Every row comes from one small tree of marks. The marks that hang from a mark follow it in brackets, in the order of their numbers. Every link used is in the known rows. Which tree was each row made from?
(in the rows, 128 means zero)
Known rows
k_939{k_166}: [120 135 156 133 178 141 130 127 128 129 134 124 135 119 122 130 116 137
 128 132 108 120 142 126  98 132 120 117 120 128 108 129 126 117]
k_895{k_901 k_994{k_860}}: [120 102 134 136 121 153 129 141 124 147 114 127  39 128 115  69 127 114
 129 136 123  94 139 143 167 125 129  78 122 100  89 101 141 124]
k_464{k_895{k_994}}: [128 116 120 137 131 122 124 128 135 117 109 123  82 114 134 106 141 126
 136 140 125 130 126 145 146 146 115 113 128 136  88 112 133 122]
k_994{k_468 k_917 k_939}: [128 104 138 169 109 153 130 140 121 169 108 168  87 109 167  87 110 127
 131 133 167  67 114  95 134 126 112 123 180 115 158 111  95  81]
k_612{k_834 k_901{k_468}}: [127 129 246 159 141  86 164 131 107 140 132 118 148 139 122 114 110 153
 144 104 127 152 132 150 149 143 140 120 143  85 123 106 140 139]
k_612{k_834}: [128 128 156 144 133 109 153 141 121 146 135 124 141 138 134 110 131 136
 131 116 130 118 118 124 127 144 133 139 140  98 140  83 119 137]
k_860{k_994{k_468 k_917{k_166} k_939}}: [127 112 129 169 139 181 143 131 134 129 118 152  99 130 145 104 110 114
 140 141 181  69  99  89 142 134 112 125 201  99 126 105 104  95]
k_37{k_641{k_834}}: [ 99 152 123 149 149 130 114 139 129 155 127 132 112 136 141 147 132 101
 142 124 118 128 129 158 134 176 112 121 139 141 132 139 128 130]
k_895{k_901}: [133 112 134 121 130 151 139 131 126 151 131 121  90 138 117 126 119 126
 120 132 113 114 134 128 164 115 138 105 115 129 114 112 127 141]
k_625{k_939{k_166 k_464{k_895{k_901}}}}: [168  70 150 126 214 172 146 125 149 125 111 139  92 125 106 121  68 171
 170 157  81 101 134 132 128 131 113  89  91 130  87 101 106 119]
k_860{k_994{k_468 k_917{k_166} k_939{k_625}}}: [132 106 135 180 142 198 137 128 143 126 115 152  78 142 137  96  84 123
 142 153 164  61 108  90 136 136 104 137 196 100 114 109 103  84]
k_625{k_939{k_166 k_464{k_895{k_901{k_468}}}}}: [170  71 177 120 217 162 153 126 140 108 105 135  96 126  99 132  65 179
 170 154  76 116 154 156 147 131 115  76  88 120  76 107 107 108]
k_895{k_625 k_901 k_994}: [135  98 134 122 124 151 133 145 108 150  72 107  13 130 107 106 118 106
 107 130  67  89 142 141 174 114 159  95 100 122  49  95 126 134]
k_895{k_625{k_939{k_166 k_464}} k_994{k_468}}: [163  70 156 143 189 160 126 144 119 141  57 138  41 112 109  97  72 142
 161 142  59  66 137 121 106 128 132  93  96 109  54  97  98  91]
k_464{k_895{k_994{k_468 k_917}}}: [132 103 127 165 119 136 119 132 129 145 101 142  60 103 155  80 131 124
 136 141 137  96 115 119 145 146 107 116 154 127 104 108 138  89]
k_641{k_37}: [104 129 123 164 127 130 116 136 152 128 143 128 112 135 111 108 139 112
 106 119 137 138 132 119 137 129 125 120 130 123 125 136 109 131]
k_994{k_468 k_860 k_939{k_464{k_895}}}: [137  49 136 179 132 162 149 140 131 144  98 162  83  89 172  45 100 137
 150 148 188  88 128 118 129 138  98  66 166 107 169  93 114  75]
k_464{k_895{k_625 k_901 k_994{k_939{k_166}}}}: [124  90 146 138 161 162 149 142 118 140  63 119   7 109 129  97 109 121
 113 144  81  83 147 147 165 128 135  75 117 136  49  78 100 117]
k_994{k_468 k_860 k_917 k_939{k_625}}: [117  88 145 195 105 177 128 143 131 165  94 180  51 117 164  31  82 134
 137 146 165  48 126  99 124 131  99 116 188  91 164 106 113  53]
k_939{k_166 k_625}: [128 128 163 149 181 161 123 126 139 124 131 124 107 136 111 120  85 146
 131 147  87 110 154 127  93 135 111 133 111 130  93 133 125 101]
k_994{k_468}: [129 120 135 148 121 134 129 132 121 154 127 140 116 121 146 115 124 127
 133 128 141 114 120 109 131 125 123 116 144 122 148 118 125 111]
k_860{k_994{k_468 k_917 k_939{k_464 k_625}}}: [171  63 129 180 117 194 138 129 148 147 113 153  76 136 123  87  64 130
 147 149 145  55 125 101 123 143 114 126 173 108 112 113 103  83]
k_625{k_939{k_464}}: [172  83 126 122 164 146 129 127 142 117 111 149 123 134 109 125  82 160
 175 143 108 108 124 125 117 129 121 122 104 119 117 121 104 122]
k_994{k_468 k_860 k_917 k_939{k_464}}: [142  49 144 186 120 177 135 146 124 163  99 174  77  91 168  29  88 131
 146 143 187  49 125  96 116 134 102  89 179  90 168 106 117  52]
k_464{k_895}: [125 120 119 136 134 125 137 123 136 119 119 128 117 119 142 121 133 135
 130 138 131 142 123 137 140 138 117 119 133 142 128 117 136 125]
k_625{k_939{k_166 k_464{k_895{k_901 k_994}}}}: [169  68 150 128 212 171 136 128 149 124 105 136  64 122 100 110  74 163
 174 159  77  92 139 138 132 137 111  84  86 126  56  98 103 117]
k_641{k_37 k_834}: [ 97 138 123 201 130 132 119 141 166 143 151 127  84 142  99 103 149  93
 127 114 135 140 146 112 147 170 119 118 140 127 124 142  85 131]

Write each row's tree
[129 115 133 125 184 139 149 128 130 113  63 137  83 122 123 124  94 153
 142 141  61 115 124 140 125 132 132 115 113 135  89  97 113 120] -> k_464{k_895{k_625{k_939{k_166}}}}
[105 101 164 185 147 170 137 146 119 169 102 176  81  93 167  41 100 133
 134 138 165  50 126  97 104 135  99  91 186  91 160 103 111  56] -> k_994{k_468 k_860 k_917 k_939{k_166}}
[121  95 171 136 119 147 144 148 114 131  94 137  31 124 120  76 118 124
 131 135 138  92 166 170 193 124 126  54 135  85  84  98 106 105] -> k_895{k_901{k_468} k_994{k_860 k_939}}
[103 115 141 160 160 166 125 137 124 110 116 145 105 109 151  58 124 122
 132 145 173  89 112 103 123 131 103 120 168  88 140 119 161  76] -> k_994{k_860 k_917{k_166}}
[160  46 133 176 144 175 116 131 149 115  96 135  42 109 129  36  79 139
 149 165 124  85 145 134 118 156  93 111 125 114  82 118 156  63] -> k_939{k_464{k_895{k_994{k_860 k_917}}} k_625}
[ 99  96 151 188 148 180 133 145 118 141 103 174  79  96 184  39 113 122
 139 145 209  55 106  85 131 127  90 100 202  81 171  99 119  54] -> k_994{k_468 k_860 k_917{k_166} k_939}
[124 107 122 127 134 133 129 146 120 120  44 148  33 128 110  72 105 131
 150 132  75  85 123 146 136 127 140 105 118  93  78  95 118 114] -> k_895{k_625{k_939} k_994{k_860}}
[124  99 121 142 123 131 139 139 121 120  57 127  37 106 144  97 126 118
 120 138 108 103 132 149 153 137 132 104 134 137  75  94 103 114] -> k_464{k_895{k_625 k_994{k_939}}}
[130 120 129 163 146 174 137 126 133 125 129 137 111 134 133 110 118 113
 138 140 160  87  96  90 138 136 118 132 184 100 117 115 140 102] -> k_860{k_994{k_468 k_917{k_166}}}
[161  60 140 137 136 171 131 142 127 149 113 125  40 119 117  96 102 122
 137 144 131  76 149 135 163 125 124  78 112 121  72 101  91 119] -> k_895{k_901 k_994{k_939{k_464}}}
[131  95 153 153 164 174 136 132 142 138 105 127  22 124 124  94  95 139
 133 159 102  87 151 143 156 137 106  90 120 137  58  93  97 108] -> k_464{k_895{k_901 k_994{k_939{k_166 k_625}}}}
[116  97 138 175 111 171 127 139 136 140  95 169  63 123 146  44  85 136
 132 146 152  62 134 117 120 135 103 128 172  98 145 116 116  67] -> k_994{k_860 k_917 k_939{k_625}}
[115 102 160 178 149 175 115 143 134 136  94 156  34 112 132  38  89 132
 138 150 127  49 149 127 104 146  96 112 154  95  83 114 111  62] -> k_895{k_994{k_860 k_917 k_939{k_166 k_625}}}
[110 104 164 181 156 184 129 139 137 139 101 165  69 116 140  45  74 143
 133 149 134  54 146 116  95 139  96 119 164  97 127 118 114  58] -> k_994{k_860 k_917 k_939{k_166 k_625}}
[136 119 112 145 104 156 144 127 140 131 114 147 107 141 120 115 112 118
 131 130 147  84 114 118 140 140 128 137 180 112 114 116 102 121] -> k_860{k_994{k_917 k_939}}
[136 102 141 143 120 153 125 139 119 172 120 127  40 127 125 101 123 114
 130 135 118  88 132 121 173 119 130  86 123 117  88  99 121 122] -> k_895{k_901 k_994{k_468}}
[166  69 123 168 115 177 144 132 139 149 114 152  99 125 131  95  90 121
 145 139 162  63 115 100 129 142 120 114 179 107 124 110 102  94] -> k_860{k_994{k_468 k_917 k_939{k_464}}}
[159  74 146 172 154 188 145 131 138 150 120 150 105 118 125  96  80 127
 144 143 145  56 125  98 106 145 114 106 172 107 108 111 101  86] -> k_860{k_994{k_468 k_917 k_939{k_166 k_464}}}
[172  57 134 151 143 159 119 146 118 151  44 152  22 112 121  76  74 135
 157 141  77  48 119 109 127 128 135 117 119 103  69  98 110  77] -> k_895{k_625{k_939{k_464}} k_994{k_468 k_917}}
[138  95 142 144 123 172 125 139 134 149 109 131  16 142 114  97  95 126
 130 147 112  75 150 137 170 123 121 103 120 122  68 102  87 118] -> k_895{k_901 k_994{k_939{k_625}}}
[175  45 138 151 155 181 125 128 148 126 112 113  31 128 109  86  77 139
 143 166  98 100 155 141 150 141 110  98  92 135  56 108 135 103] -> k_939{k_464{k_895{k_901 k_994}} k_625}
[165  67 155 116 201 181 151 138 122 142  72 126  54 133  91 122  58 151
 143 144  39  78 144 129 134 110 148  89  77 121  65  93 104 123] -> k_895{k_625{k_939{k_166 k_464}} k_901}
[165  89 152 125 208 159 131 128 143 117 117 144 129 125 101 127  71 168
 175 146  89 101 134 124  91 132 114 112  95 119  99 122 100 112] -> k_625{k_939{k_166 k_464}}
[116 105 150 176 153 174 127 140 120 141 113 161  91 102 177  88 112 124
 136 145 191  64 105  80 135 122  97 122 187 106 152 107 100  67] -> k_994{k_468 k_917{k_166} k_939}
[161  59 169 153 179 198 126 140 138 146 115 122  23 125 103  89  66 137
 139 159  99  61 171 134 134 130 111  83  98 122  44 105  88  97] -> k_895{k_901 k_994{k_939{k_166 k_464 k_625}}}
[164  47 131 132 154 166 151 134 123 132  84 109  62 111 124 104  93 128
 120 147  91 110 143 137 157 125 141  86  96 140  88  96 139 118] -> k_939{k_464{k_895{k_625 k_901}}}
[164  76 169 154 200 180 123 126 144 120 133 118 110 124 105 107  62 152
 143 157  92 101 165 124  77 139 106 119  92 128  84 136 128  87] -> k_939{k_166 k_464 k_625}
[130  96 124 127 134 149 155 133 118 138  76 113  50 124 130 115 115 123
 106 138  83 118 130 141 177 119 148  96 115 142  94  90 136 134] -> k_464{k_895{k_625 k_901}}
[107 102 169 187 156 177 137 141 132 154 108 164  72 116 151  53  78 144
 141 148 145  68 146 113  99 133  96  90 161  98 147 104 100  67] -> k_994{k_468 k_860 k_939{k_166 k_625}}
[132 101 140 120 184 159 158 132 128 134  66 131  48 131 113 123  87 151
 135 145  48 102 129 140 158 120 141  93 101 135  78  83 111 132] -> k_464{k_895{k_625{k_939{k_166}} k_901}}
[118 112 130 154 112 140 113 140 126 135 102 145  63 112 132  50 130 114
 133 134 140  82 127 128 128 141 113 115 150  94 102 119 151  90] -> k_895{k_994{k_860 k_917}}
